Each row comes from the steps of one path. Every step used is in the known rows, and no mark comes twice. Write the path behind each row, first mark first.
Known rows
vozig/pupim/bani: [-0.16 -0.17 -0.09  0.06  0.19  0.16 -0.38  0.05 -0.22 -0.10  0.30  0.09
 -0.25  0.07 -0.15 -0.11  0.21  0.23 -0.08 -0.32 -0.29  0.01]
govat/pupim/bani/setus: [-0.20 -0.09 -0.18  0.00  0.35  0.23 -0.38 -0.24 -0.06 -0.16  0.35  0.22
 -0.21  0.03 -0.23 -0.01 -0.06  0.25 -0.04  0.02 -0.42 -0.16]
pupim/vunob/setus/bani: [ 0.03  0.32 -0.10 -0.05  0.12  0.34 -0.28 -0.12 -0.09 -0.11  0.50  0.22
 -0.29  0.21 -0.05 -0.05  0.01 -0.01 -0.06 -0.07  0.15 -0.21]
vozig/pupim: [-0.18 -0.18  0.16 -0.02  0.22  0.19 -0.33  0.05 -0.16 -0.09  0.25  0.15
 -0.23  0.26 -0.17 -0.09  0.18  0.21 -0.14 -0.14 -0.14 -0.03]
vunob/setus: [-0.07 -0.03  0.15 -0.04  0.28  0.26 -0.35 -0.04 -0.03 -0.23  0.48  0.15
 -0.23  0.35 -0.22 -0.05 -0.04  0.13 -0.08  0.06  0.00 -0.19]
vozig/pupim/vunob: [-0.10 -0.14  0.11 -0.01  0.18  0.24 -0.28 -0.08 -0.20 -0.10  0.27  0.13
 -0.29  0.20  0.15 -0.11  0.25  0.14 -0.13 -0.27  0.15 -0.10]
govat/pupim: [-0.12 -0.23  0.19 -0.12  0.37  0.26 -0.35 -0.21 -0.03 -0.13  0.27  0.16
 -0.18  0.29 -0.31  0.00  0.01  0.12 -0.11  0.10 -0.18 -0.17]
bani/setus: [-0.14 -0.05  0.06 -0.01  0.14  0.15 -0.34  0.01 -0.03 -0.18  0.41  0.26
 -0.20  0.17 -0.28 -0.06 -0.02  0.30 -0.15  0.10 -0.25 -0.17]
bani/pupim/vunob: [-0.15  0.01  0.39 -0.03  0.18  0.31 -0.32 -0.23 -0.08 -0.19  0.36  0.07
 -0.24  0.04 -0.09 -0.13 -0.04  0.08 -0.12  0.05  0.14 -0.22]
vozig/pupim/vunob/setus/voka: [-0.09  0.11  0.20 -0.01  0.21  0.46 -0.29 -0.09 -0.18 -0.22  0.33  0.16
 -0.28  0.25  0.35 -0.09  0.07 -0.02 -0.20 -0.24  0.01 -0.14]
vunob/pupim/govat: [-0.10 -0.05  0.15 -0.20  0.20  0.00 -0.28  0.09 -0.14 -0.13  0.38  0.16
 -0.31  0.21 -0.02  0.13  0.03  0.05 -0.20 -0.06 -0.20  0.00]
nurur/setus/bani/pupim/govat: [-0.18  0.56  0.12 -0.16 -0.18  0.31 -0.38 -0.32 -0.07  0.06  0.54  0.21
 -0.33 -0.23 -0.30  0.12 -0.33  0.03 -0.16  0.01 -0.46 -0.05]
govat/pupim/vunob/setus/bani: [-0.03  0.30 -0.11 -0.09  0.35  0.43 -0.25 -0.36 -0.08 -0.06  0.39  0.24
 -0.25  0.26 -0.02  0.04 -0.06 -0.07 -0.03  0.01  0.13 -0.28]
vozig/pupim/vunob/setus/bani: [-0.07  0.34 -0.14  0.01  0.18  0.35 -0.24 -0.09 -0.20 -0.04  0.38  0.25
 -0.31  0.23  0.11 -0.05  0.12  0.02 -0.05 -0.23  0.15 -0.12]
voka/setus/bani/pupim: [-0.24 -0.07  0.23 -0.01  0.21  0.24 -0.26 -0.10 -0.03 -0.03  0.42  0.18
 -0.27 -0.05 -0.45 -0.11 -0.11  0.02  0.02  0.18 -0.49 -0.16]
bani/setus/vunob: [-0.13  0.10  0.16  0.00  0.24 -0.01 -0.38 -0.06 -0.02 -0.15  0.48  0.26
 -0.17  0.13 -0.22 -0.11  0.07  0.19 -0.17  0.13 -0.10 -0.22]
bani/pupim: [-0.21 -0.03  0.44 -0.04  0.19  0.24 -0.37 -0.10 -0.04 -0.18  0.35  0.09
 -0.19  0.12 -0.37 -0.09 -0.12  0.14 -0.14  0.18 -0.15 -0.15]
voka/setus/vunob/pupim/vozig: [-0.11 -0.16  0.23  0.02  0.52 -0.21 -0.17  0.09 -0.02 -0.06  0.38  0.15
 -0.27  0.14  0.27 -0.17  0.21 -0.07 -0.07 -0.06  0.01 -0.31]
vunob/setus/voka: [-0.05  0.07  0.28 -0.10  0.16  0.40 -0.38  0.02 -0.02 -0.28  0.46  0.15
 -0.19  0.31 -0.09 -0.06 -0.10  0.01 -0.22  0.05 -0.29 -0.16]
vunob/pupim: [-0.13 -0.07  0.19 -0.06  0.27  0.04 -0.27  0.23 -0.06 -0.08  0.27  0.18
 -0.20  0.33 -0.28 -0.05  0.13  0.09 -0.19  0.03 -0.06 -0.11]

Which path is each row?
[-0.15  0.51  0.11  0.00  0.21  0.32 -0.32 -0.15 -0.03 -0.16  0.48  0.17
 -0.22  0.12 -0.02 -0.02 -0.26 -0.03 -0.08  0.09 -0.02 -0.27]
vunob/setus/bani/pupim/vozig
[-0.12  0.01  0.18 -0.07  0.04  0.30 -0.38  0.07 -0.02 -0.24  0.40  0.26
 -0.16  0.13 -0.16 -0.08 -0.09  0.18 -0.30  0.10 -0.54 -0.15]
bani/setus/voka
[-0.08  0.11  0.26 -0.17  0.30 -0.17 -0.31  0.02 -0.14 -0.09  0.45  0.17
 -0.26  0.15  0.03  0.08  0.14 -0.06 -0.22 -0.04 -0.04 -0.04]
setus/vunob/pupim/govat
[-0.20  0.07 -0.16  0.06  0.24  0.01 -0.29  0.21 -0.09 -0.11  0.35  0.25
 -0.23  0.08 -0.23 -0.07  0.06  0.24 -0.11 -0.06 -0.30 -0.11]
vunob/pupim/bani/setus
[-0.16  0.08 -0.07  0.02  0.45  0.06 -0.41 -0.31 -0.06 -0.11  0.40  0.22
 -0.17 -0.03 -0.19 -0.08  0.04  0.16 -0.06  0.03 -0.27 -0.22]
govat/pupim/bani/setus/vunob
[-0.24 -0.04  0.19 -0.14  0.14  0.20 -0.26 -0.25 -0.10 -0.08  0.55  0.17
 -0.38 -0.18 -0.18  0.06 -0.22 -0.03  0.01  0.09 -0.64 -0.05]
voka/setus/bani/pupim/govat
[ 0.00  0.02  0.11 -0.03  0.24  0.32 -0.29 -0.17 -0.06 -0.25  0.50  0.13
 -0.28  0.28  0.10 -0.09  0.02  0.06 -0.06 -0.06  0.28 -0.25]
pupim/vunob/setus
[-0.19  0.16 -0.04  0.00  0.13  0.14 -0.32  0.27 -0.08 -0.16  0.32  0.25
 -0.19  0.04 -0.11 -0.06 -0.01  0.12 -0.26 -0.07 -0.60 -0.07]
vunob/pupim/bani/setus/voka
[-0.11  0.11 -0.06  0.08  0.22 -0.04 -0.44 -0.06 -0.07 -0.16  0.51  0.20
 -0.20 -0.07 -0.21 -0.14  0.11  0.22 -0.10 -0.05 -0.25 -0.16]
pupim/bani/setus/vunob
[-0.06  0.16  0.22 -0.02  0.37 -0.18 -0.29  0.14 -0.06 -0.08  0.33  0.14
 -0.17  0.25  0.18 -0.11  0.22 -0.05 -0.23 -0.08  0.21 -0.25]
setus/vunob/pupim/vozig
[-0.20  0.42  0.19 -0.02  0.19  0.34 -0.34 -0.12 -0.04 -0.12  0.46  0.21
 -0.19  0.16 -0.43 -0.02 -0.24  0.01 -0.07  0.21 -0.14 -0.16]
vunob/setus/bani/pupim
[-0.16  0.24  0.14 -0.13  0.31 -0.19 -0.29  0.01 -0.11 -0.11  0.48  0.30
 -0.28  0.08  0.07  0.09  0.02  0.07 -0.22  0.04 -0.15 -0.09]
bani/setus/vunob/pupim/govat
[-0.10  0.08  0.31 -0.06  0.37 -0.13 -0.30  0.15 -0.06 -0.02  0.32  0.18
 -0.17  0.28 -0.22 -0.09  0.23 -0.01 -0.21  0.05  0.08 -0.16]
setus/vunob/pupim
[-0.15 -0.14  0.11 -0.14  0.14  0.14 -0.35 -0.09 -0.25 -0.15  0.39  0.14
 -0.34  0.14  0.08  0.08  0.08  0.15 -0.17 -0.24 -0.28  0.07]
vozig/pupim/govat
[-0.20  0.02  0.15  0.01  0.23  0.20 -0.23 -0.13 -0.02 -0.07  0.43  0.15
 -0.28 -0.09 -0.02 -0.14 -0.14 -0.02  0.00  0.05 -0.37 -0.26]
voka/setus/bani/pupim/vozig
[-0.24 -0.03 -0.20  0.11  0.19  0.15 -0.36  0.02 -0.20 -0.12  0.33  0.22
 -0.26  0.01 -0.11 -0.11  0.11  0.35 -0.07 -0.23 -0.39 -0.02]
vozig/pupim/bani/setus
[-0.18 -0.03  0.18 -0.01  0.19  0.29 -0.20 -0.22 -0.06 -0.03  0.43  0.17
 -0.32 -0.12 -0.11 -0.15 -0.05 -0.03  0.04  0.06 -0.20 -0.25]
voka/setus/bani/pupim/vunob
[-0.15  0.25  0.49 -0.05  0.19  0.52 -0.33 -0.23 -0.05 -0.30  0.43  0.09
 -0.23  0.11  0.13 -0.11 -0.25 -0.09 -0.19  0.10  0.00 -0.25]
bani/pupim/vunob/setus/voka
[-0.19  0.25  0.22 -0.06  0.06  0.27 -0.35 -0.05 -0.05 -0.05  0.37  0.20
 -0.19  0.06 -0.53 -0.05 -0.12  0.06 -0.13  0.17 -0.31 -0.11]
setus/bani/pupim
[-0.12 -0.22 -0.05 -0.05  0.34  0.24 -0.40 -0.21 -0.09 -0.14  0.31  0.08
 -0.20  0.10 -0.28 -0.02  0.04  0.13 -0.06 -0.07 -0.31 -0.12]
govat/pupim/bani
[-0.04  0.27 -0.07 -0.07  0.14  0.28 -0.33  0.01 -0.04 -0.09  0.51  0.25
 -0.23  0.29 -0.36 -0.01 -0.05  0.05 -0.07  0.05 -0.14 -0.15]
vunob/setus/bani
